What can hang from each mark:
F: V
Y: R U X
B: F Y Z
X: Y
Z: V
T: F Y Z
V: Y

Each row was made from one small tree. The marks that hang from a mark follow it in brackets, in alphabetical order. Every link used is in the known rows. Write each row's tree.
(in the rows, 100 means zero)
Known rows:
Z{V}:  98  84  96 114  87 109 123 107  98 108  94 101  78 110  98 113  78 100 107 111 111 108 111 112
X{Y{U}}: 105  85 106 101 103 115 126 103 104  85  84  97  62 111 114 120  83 106  86 100  92 113 113 105
T{F{V} Z}: 128  92 123 105  92 111 118  94 113 118 103  98  74  99 129 105  85  87 102 126 108  92 101  98
F{V}: 112  94 122 125  96 131 117 100  97 129  93  99  78 103 106 105  82 105  98 110  97  98 105 106
X{Y{R U}}:  94  79 104 104 104 114 129  98  90  84  96  94  60 111 126 114  84 114  75  95  95 118 111 114
F{V{Y{U X}}}:  92 100  90 111 107 152 112  97  93 106  96  91  91  77 109  94  83 122 107  98  70 110 113 100
T{F Y Z{V}}: 111  79  90  95  83  69 133 110 124 100 111 101  76  97 118 104  81  76 114 129 122  91 104 103
F{V{Y{U}}}:  92  93  94 123 104 134 115  97  99 113  97  84  89  86 112  98  85 111 101  98  80 110 110  98
X{Y{R}}:  91  81 118 110  95 114 130 102  92 101  92 100  63 131 116 113  82 116  78 105 105 105 105 116
T{F}: 104  86 122 113  92 115 126 105 107 106  99 106  72 120 114 107  87  87  94 116 110  90 103 101
Z{V{Y}}:  74  86  82 119  87 111 121 109 101 109  95  90  89 113  96 104  78 108 112 108 102 107 110 105
B{Y{X} Z}: 104  97 102  97  97 129 127  86 103 128  71  99  90 114  86 106  81 119 108 116 109  91  99 102
T{Y Z}: 107  83 111 108  87  78 130 102 105  92  97 105  76 100 107 105  82  84 108 119 117  86 105 107
Z{V{Y{R U X}}}:  68  86  61 102  99 129 122 100  79  83 109  91  87  87 112  95  81 126 105  96  88 122 117 113
B{F Z}:  70  95 126 109  80  96 134  89 104 120  73  95  93 123  99 106  87 101  94 112 129  87 101 106
X{Y}: 101  88 119 106  96 117 127 107 106 104  80 101  65 130 103 119  81 107  89 109 102 101 107 108
F{V{Y}}:  89  96 107 130  95 136 115 101 102 130  96  89  90 104 104  97  82 113 103 108  89  95 104 100
F{V{Y{R U X}}}:  83  95  87 114 108 152 115  92  80 103 108  89  89  79 121  88  85 131  96  94  72 113 110 107
B{F Y}:  75  97 115 109  87  81 129  91 109 119  87  97  82 124 103 114  83 113 110 114 115  75  99  98
Y{U}: 102  85 105 112 101 114 122  97  91  83  93 100  72  96 110 111  86  97  95  99  99 110 113 105
F{V{Y{R X}}}:  78  98 100 120  99 153 116  96  82 121 105  94  91  99 111  87  82 133 100 104  83 100 104 110
V{Y{U}}:  76  88  93 118 100 117 120  98  94  87  93  90  84  98 108 104  85 104  99  97  90 107 112 100

Which tree is each row?
 88  91  78  85  87 111 122 104 110  90 102  98  88  98 117 100  79 102 123 126 105 102 108 100 : T{F Z{V{Y{X}}}}
 92  87  97 103 103 132 124  93  71  77 103 106  74  90 118 101  86 116  90  95  94 114 115 114 : Y{R U X}
108  85  69  97  98  99 128  88 110 121  82  84  85  97  95 112  80 108 106 109 111 115 107 102 : B{Y{U} Z{V}}
 87  85 106 113  95 119 132 105  85  96 108 111  79 104 105  93  84 112  97 105 103  89 104 117 : T{Y{R X}}
115  77  77  89  92  70 133 107 122  83 115  97  72  78 128 106  84  75 111 118 112 106 110 101 : T{F Y{U} Z{V}}
108  90 106  95  89 101 128 103 100  85  96 112  81  92 104 101  81  96 116 119 109  87 107 108 : T{Y{X} Z}
 79  91  77  92  88  78 134  84 116 123  80  80  92 103 102 112  82 113 110 109 119 103 105 100 : B{F Y{U} Z{V}}
 76  91  63 100  98 132 120 106  92  84  96  93  90  87 101 102  80 118 116 100  84 119 119 105 : Z{V{Y{U X}}}
 88  87  95 120 105 130 120  94 101 115 119  82  81  91 138  89  89 108  86 101  83 107 104  98 : T{F{V{Y{R U}}}}
128  88 117 108  92  96 127 102 124 122 111  99  76  92 126  96  85  81 106 127 108  82  97  98 : T{F{V} Y Z}
100  99  92 105 108 155 115 100 107 108 105  92  86  82 123  91  87 111 104 105  71 101 108  92 : T{F{V{Y{U X}}}}
 62  89  74 110  90 129 123 104  82  99 105  96  90 107 103  94  78 128 110 105  97 111 111 115 : Z{V{Y{R X}}}
 61  81  80 121  87 109 125 104  89 110 107  89  86 114 106  99  79 118 101 105 105 111 108 114 : Z{V{Y{R}}}
 46 100  84  97  78 112 130  97 106 120  78  87 109 112  91  96  81 122 116 112 113  95 106 106 : B{F Z{V{Y{X}}}}
 95 101 102 107  99  97 122  85 110 128  94  86  82  92 118 109  85 119 107 105  93  88 103  93 : B{F{V} Y{U}}
 97  83  91 107 103 105 130  77  94 115  87  85  81 106 110 104  86 114  88 102 112 109 101 106 : B{Y{R U} Z}
108  88  94 104 102 107 127  82 107 116  77  87  84 105  99 110  85 106  98 107 109 104 103  98 : B{Y{U} Z}
108  77  74  95  91  70 130 103 107  80 105  96  76  75 115 108  79  87 114 111 111 111 115 108 : T{Y{U} Z{V}}
 67  83  90 120 100 114 123  95  83  87 105  87  81 102 119  97  87 112  90  93  94 111 110 108 : V{Y{R U}}
 73  86  81 114  85 114 126 100 107 125  81  83  99 115  88 100  79 107 106 111 114 110 105 107 : B{Z{V{Y}}}
 98  73  73  98  91  69 132  98  93  78 116  94  74  75 125 103  81  93 104 108 115 115 112 116 : T{Y{R U} Z{V}}
112  89 109  89  91 100 132 104 113  87 106 112  76  96 118  99  84  86 112 126 110  80 103 101 : T{F Y{X} Z}
 77 101  85  86  83  98 133  89 112 131  76  92  98 112  88 107  79 126 121 118 119  90 101 103 : B{F Y{X} Z{V}}
 62  91  98 114  95 137 123  99  77  96 100 100  87 113 107  92  83 126  99 102  94 101 106 111 : V{Y{R X}}
 62 110 109 108  87 136 124  89 105 140  77  85 111 104  99  89  85 126 106 111  98  87 100 100 : B{F{V{Y{X}}} Z}
 34  89  86 111  76  88 135  91 100 126  91  78 104 122 105  95  83 119  97 108 126 103 102 111 : B{F Z{V{Y{R}}}}
 76  94  90 101  80  77 134  89 118 141  77  84  95 121  92 111  80 114 113 117 128  90  99 102 : B{F Y Z{V}}
104  86  83 104  89 101 128  92 113 138  79  88  89 115  85 111  77 110 110 118 122 103 100 105 : B{Y Z{V}}
